Each row was made from one small tree. Brackets hold a mark, then the marks that hang from it, in alphabetical order. Every link used is in the known rows. Write each row's tree.
Known rows
{nuto nibo {zafak kido {raluguz donemi}}}: [-0.07  0.42 -0.37 -0.13  0.07 -0.12 -0.03  0.21  0.53  0.10 -0.05  0.32
 -0.35 -0.17 -0.17  0.08 -0.31 -0.33 -0.22 -0.26]
{raluguz {donemi sulud} {zafak kido nuto}}: [-0.02  0.54 -0.18 -0.25  0.24  0.22 -0.06  0.53  0.17 -0.18 -0.49  0.29
 -0.12  0.56 -0.15  0.23 -0.44 -0.30 -0.25 -0.35]
{zafak kido {nuto nibo} {raluguz {donemi sulud}}}: [-0.17  0.32 -0.38 -0.43  0.18  0.03 -0.01  0.26  0.44 -0.01 -0.30 -0.20
 -0.33  0.27  0.00  0.60 -0.66 -0.56 -0.44 -0.01]
{donemi {raluguz {zafak {nuto nibo}}} {sulud bebe}}: [-0.15  0.18 -0.45 -0.09  0.09  0.38 -0.15  0.19  0.00 -0.10 -0.44  0.23
  0.08  0.67 -0.41  0.23 -0.53 -0.24  0.02 -0.08]
{nibo {nuto {zafak kido {raluguz {donemi sulud}}}}}: [ 0.17  0.26 -0.35 -0.34 -0.05  0.04 -0.04  0.26  0.11  0.10 -0.01 -0.03
  0.06  0.57 -0.01 -0.01 -0.49 -0.08 -0.15 -0.01]
{sulud bebe {donemi {raluguz zafak}}}: [-0.05  0.09 -0.44  0.37 -0.09  0.39  0.02  0.11 -0.13 -0.05 -0.04  0.44
  0.19  0.31 -0.46 -0.26 -0.37 -0.05 -0.01 -0.03]
{donemi {raluguz {zafak kido {nuto nibo}}} sulud}: [-0.12  0.38 -0.22 -0.21  0.11  0.24 -0.12  0.19  0.08 -0.04 -0.37  0.00
 -0.04  0.58 -0.23  0.45 -0.44 -0.31 -0.08 -0.23]
{kido {zafak {nuto nibo} {raluguz {donemi {sulud bebe}}}}}: [ 0.05 -0.05 -0.31 -0.09 -0.03  0.19  0.23  0.25  0.10 -0.06 -0.21  0.06
 -0.07  0.20 -0.16  0.26 -0.62 -0.18 -0.20  0.01]
{raluguz donemi}: [-0.12  0.52 -0.05 -0.05  0.04 -0.01  0.05  0.39  0.04 -0.16 -0.10  0.11
  0.01  0.17 -0.30  0.04 -0.08 -0.11 -0.01 -0.13]
{nibo {nuto {zafak kido raluguz}}}: [ 0.16  0.22 -0.31 -0.34 -0.12 -0.05 -0.03  0.18  0.12  0.15  0.07 -0.05
  0.07  0.41  0.12  0.00 -0.46 -0.05 -0.12 -0.01]
{raluguz {donemi {sulud bebe}} {zafak nuto}}: [-0.06  0.33 -0.31 -0.13  0.23  0.32 -0.08  0.52  0.08 -0.24 -0.52  0.49
 -0.01  0.64 -0.33  0.02 -0.53 -0.22 -0.12 -0.20]
{nuto nibo {zafak kido}}: [-0.11  0.44 -0.35 -0.06  0.01 -0.16 -0.02  0.09  0.43  0.14  0.06  0.35
 -0.30 -0.15 -0.12 -0.05 -0.12 -0.23 -0.05 -0.33]
{kido {zafak nuto {raluguz donemi}}}: [ 0.19  0.02 -0.08 -0.14 -0.11  0.10  0.26  0.27  0.01 -0.06 -0.14 -0.10
  0.01  0.10  0.00  0.35 -0.55 -0.14 -0.21 -0.02]
{raluguz donemi zafak}: [-0.07  0.55 -0.01 -0.03  0.16  0.06 -0.03  0.54  0.13 -0.21 -0.30  0.51
 -0.02  0.23 -0.23 -0.03 -0.22 -0.07 -0.03 -0.37]
{kido {zafak nuto raluguz}}: [ 0.19 -0.10 -0.10 -0.15 -0.17  0.07  0.27  0.15  0.00  0.00 -0.07 -0.16
  0.02  0.05  0.13  0.37 -0.55 -0.12 -0.19  0.04]
{nuto nibo {zafak {raluguz donemi}}}: [-0.09  0.29 -0.34 -0.07  0.08 -0.13 -0.03  0.20  0.48  0.05 -0.01  0.40
 -0.29 -0.13 -0.26  0.00 -0.34 -0.26 -0.11 -0.19]
{sulud bebe {donemi {raluguz {zafak kido}}}}: [-0.04  0.16 -0.46  0.34 -0.09  0.39  0.02  0.11 -0.10 -0.02 -0.06  0.41
  0.17  0.29 -0.42 -0.22 -0.35 -0.08 -0.06 -0.07]
{sulud bebe donemi}: [-0.06 -0.02 -0.50  0.36 -0.12  0.30  0.12  0.06 -0.11 -0.02  0.10  0.33
  0.15  0.21 -0.38 -0.40 -0.26 -0.02 -0.04  0.13]

Which tree is each row?
[-0.05  0.53 -0.02 -0.11 -0.03  0.06 -0.08  0.22  0.03 -0.03 -0.22  0.07
  0.06  0.18 -0.10  0.34 -0.20 -0.15  0.01 -0.30] : {donemi {raluguz {zafak kido}}}
[-0.12  0.13 -0.52  0.29 -0.04  0.37  0.01  0.10  0.01 -0.01 -0.07  0.43
  0.07  0.33 -0.40 -0.17 -0.48 -0.15 -0.07 -0.09] : {sulud bebe {donemi {raluguz {zafak kido {nuto nibo}}}}}
[ 0.20  0.26 -0.27 -0.20 -0.10 -0.06  0.00  0.12  0.23  0.13 -0.02  0.03
 -0.12 -0.13  0.03  0.17 -0.26 -0.27 -0.25 -0.08] : {nuto {zafak kido raluguz}}
[-0.14  0.41 -0.19 -0.23  0.13 -0.02 -0.04  0.27  0.32 -0.02 -0.25  0.33
 -0.20  0.18  0.17  0.21 -0.42 -0.24 -0.13 -0.34] : {raluguz {zafak kido {nuto nibo}}}
[-0.20  0.13 -0.33 -0.35  0.19  0.04  0.00  0.25  0.36 -0.08 -0.24 -0.08
 -0.25  0.34 -0.13  0.48 -0.71 -0.44 -0.29  0.09] : {zafak {nuto nibo} {raluguz {donemi sulud}}}
[-0.04  0.53 -0.31 -0.05  0.20  0.31 -0.08  0.53  0.10 -0.18 -0.51  0.49
 -0.02  0.47 -0.33 -0.04 -0.26 -0.18 -0.16 -0.30] : {raluguz {donemi {sulud bebe}} {zafak kido}}
[-0.16  0.28 -0.15 -0.17  0.13 -0.02 -0.04  0.26  0.27 -0.07 -0.21  0.41
 -0.13  0.22  0.07  0.13 -0.45 -0.16 -0.02 -0.27] : {raluguz {zafak {nuto nibo}}}
[ 0.18  0.28 -0.42 -0.16 -0.03  0.10 -0.03  0.24  0.20  0.05 -0.18  0.15
 -0.09  0.06 -0.20  0.08 -0.31 -0.30 -0.28 -0.06] : {nuto {zafak kido {raluguz {donemi {sulud bebe}}}}}
[-0.05  0.48 -0.05 -0.17  0.19  0.07 -0.05  0.53  0.16 -0.22 -0.36  0.43
 -0.06  0.36 -0.13  0.12 -0.44 -0.19 -0.10 -0.33] : {raluguz donemi {zafak nuto}}
[-0.09  0.28 -0.15  0.18 -0.01  0.17  0.06  0.10  0.07  0.01  0.08  0.19
 -0.04  0.25 -0.22  0.07 -0.38 -0.15 -0.11 -0.24] : {sulud {donemi {raluguz {zafak kido {nuto nibo}}}}}
[-0.15  0.56 -0.24 -0.22  0.30  0.18 -0.07  0.51  0.30 -0.16 -0.48  0.40
 -0.23  0.52 -0.19  0.20 -0.47 -0.32 -0.22 -0.40] : {raluguz {donemi sulud} {zafak kido {nuto nibo}}}
[-0.16  0.22 -0.34 -0.44  0.06 -0.11  0.01  0.09  0.45  0.09 -0.15 -0.26
 -0.31  0.03  0.25  0.62 -0.63 -0.49 -0.37  0.03] : {zafak kido {nuto nibo} raluguz}
[-0.19  0.03 -0.30 -0.35  0.07 -0.11  0.01  0.08  0.37  0.02 -0.08 -0.13
 -0.23  0.10  0.13  0.49 -0.67 -0.39 -0.22  0.13] : {zafak {nuto nibo} raluguz}
[-0.07  0.08 -0.46  0.36 -0.15  0.36  0.06  0.03 -0.16 -0.02  0.06  0.25
  0.21  0.28 -0.50 -0.22 -0.31 -0.07  0.01  0.08] : {sulud bebe {donemi raluguz}}
[-0.07  0.17 -0.40 -0.11  0.05  0.41 -0.15  0.20 -0.10 -0.11 -0.45  0.16
  0.16  0.70 -0.38  0.25 -0.52 -0.24 -0.01 -0.04] : {donemi {raluguz {zafak nuto}} {sulud bebe}}
[-0.08  0.22 -0.36 -0.01  0.03  0.40 -0.13  0.21 -0.12 -0.10 -0.42  0.23
  0.19  0.60 -0.45  0.13 -0.35 -0.16  0.04 -0.06] : {donemi {raluguz zafak} {sulud bebe}}
[-0.06  0.15 -0.31 -0.14  0.05  0.15  0.01  0.29  0.10 -0.10 -0.25 -0.03
  0.02  0.24 -0.26  0.23 -0.40 -0.26 -0.22  0.18] : {zafak {raluguz {donemi {sulud bebe}}}}
[-0.12  0.50 -0.09 -0.19  0.03  0.04 -0.11  0.19  0.15 -0.03 -0.24  0.09
 -0.05  0.23 -0.07  0.41 -0.39 -0.25 -0.01 -0.32] : {donemi {raluguz {zafak kido {nuto nibo}}}}
[-0.08  0.41 -0.27  0.01  0.20  0.31 -0.07  0.53  0.04 -0.23 -0.48  0.58
  0.04  0.52 -0.42 -0.13 -0.29 -0.11 -0.06 -0.23] : {raluguz {donemi {sulud bebe}} zafak}
[ 0.16  0.21 -0.47 -0.30 -0.06  0.11 -0.06  0.26  0.10  0.09 -0.06  0.06
  0.10  0.60 -0.07 -0.09 -0.51 -0.08 -0.14  0.04] : {nibo {nuto {zafak kido {raluguz {donemi {sulud bebe}}}}}}
[-0.12  0.36 -0.31 -0.02  0.08  0.23  0.01  0.38 -0.03 -0.18 -0.27  0.17
  0.08  0.45 -0.49 -0.06 -0.17 -0.14 -0.04  0.00] : {raluguz {donemi {sulud bebe}}}
[-0.16  0.49 -0.41 -0.16  0.29  0.28 -0.10  0.51  0.27 -0.17 -0.55  0.51
 -0.17  0.56 -0.28  0.08 -0.51 -0.31 -0.21 -0.32] : {raluguz {donemi {sulud bebe}} {zafak kido {nuto nibo}}}
[ 0.01  0.29 -0.29 -0.48  0.10  0.10  0.01  0.28  0.25 -0.03 -0.32 -0.35
 -0.18  0.33  0.06  0.64 -0.64 -0.52 -0.48  0.07] : {zafak kido nuto {raluguz {donemi sulud}}}
[ 0.05  0.05 -0.14 -0.11 -0.06  0.06  0.25  0.26  0.15 -0.04 -0.11  0.00
 -0.11  0.07 -0.04  0.33 -0.57 -0.17 -0.18 -0.07] : {kido {zafak {nuto nibo} {raluguz donemi}}}
[ 0.16 -0.01 -0.20  0.02 -0.12  0.24  0.25  0.28 -0.06 -0.07 -0.18  0.04
  0.09  0.12 -0.21  0.14 -0.37 -0.05 -0.15  0.04] : {kido {zafak {raluguz {donemi {sulud bebe}}}}}
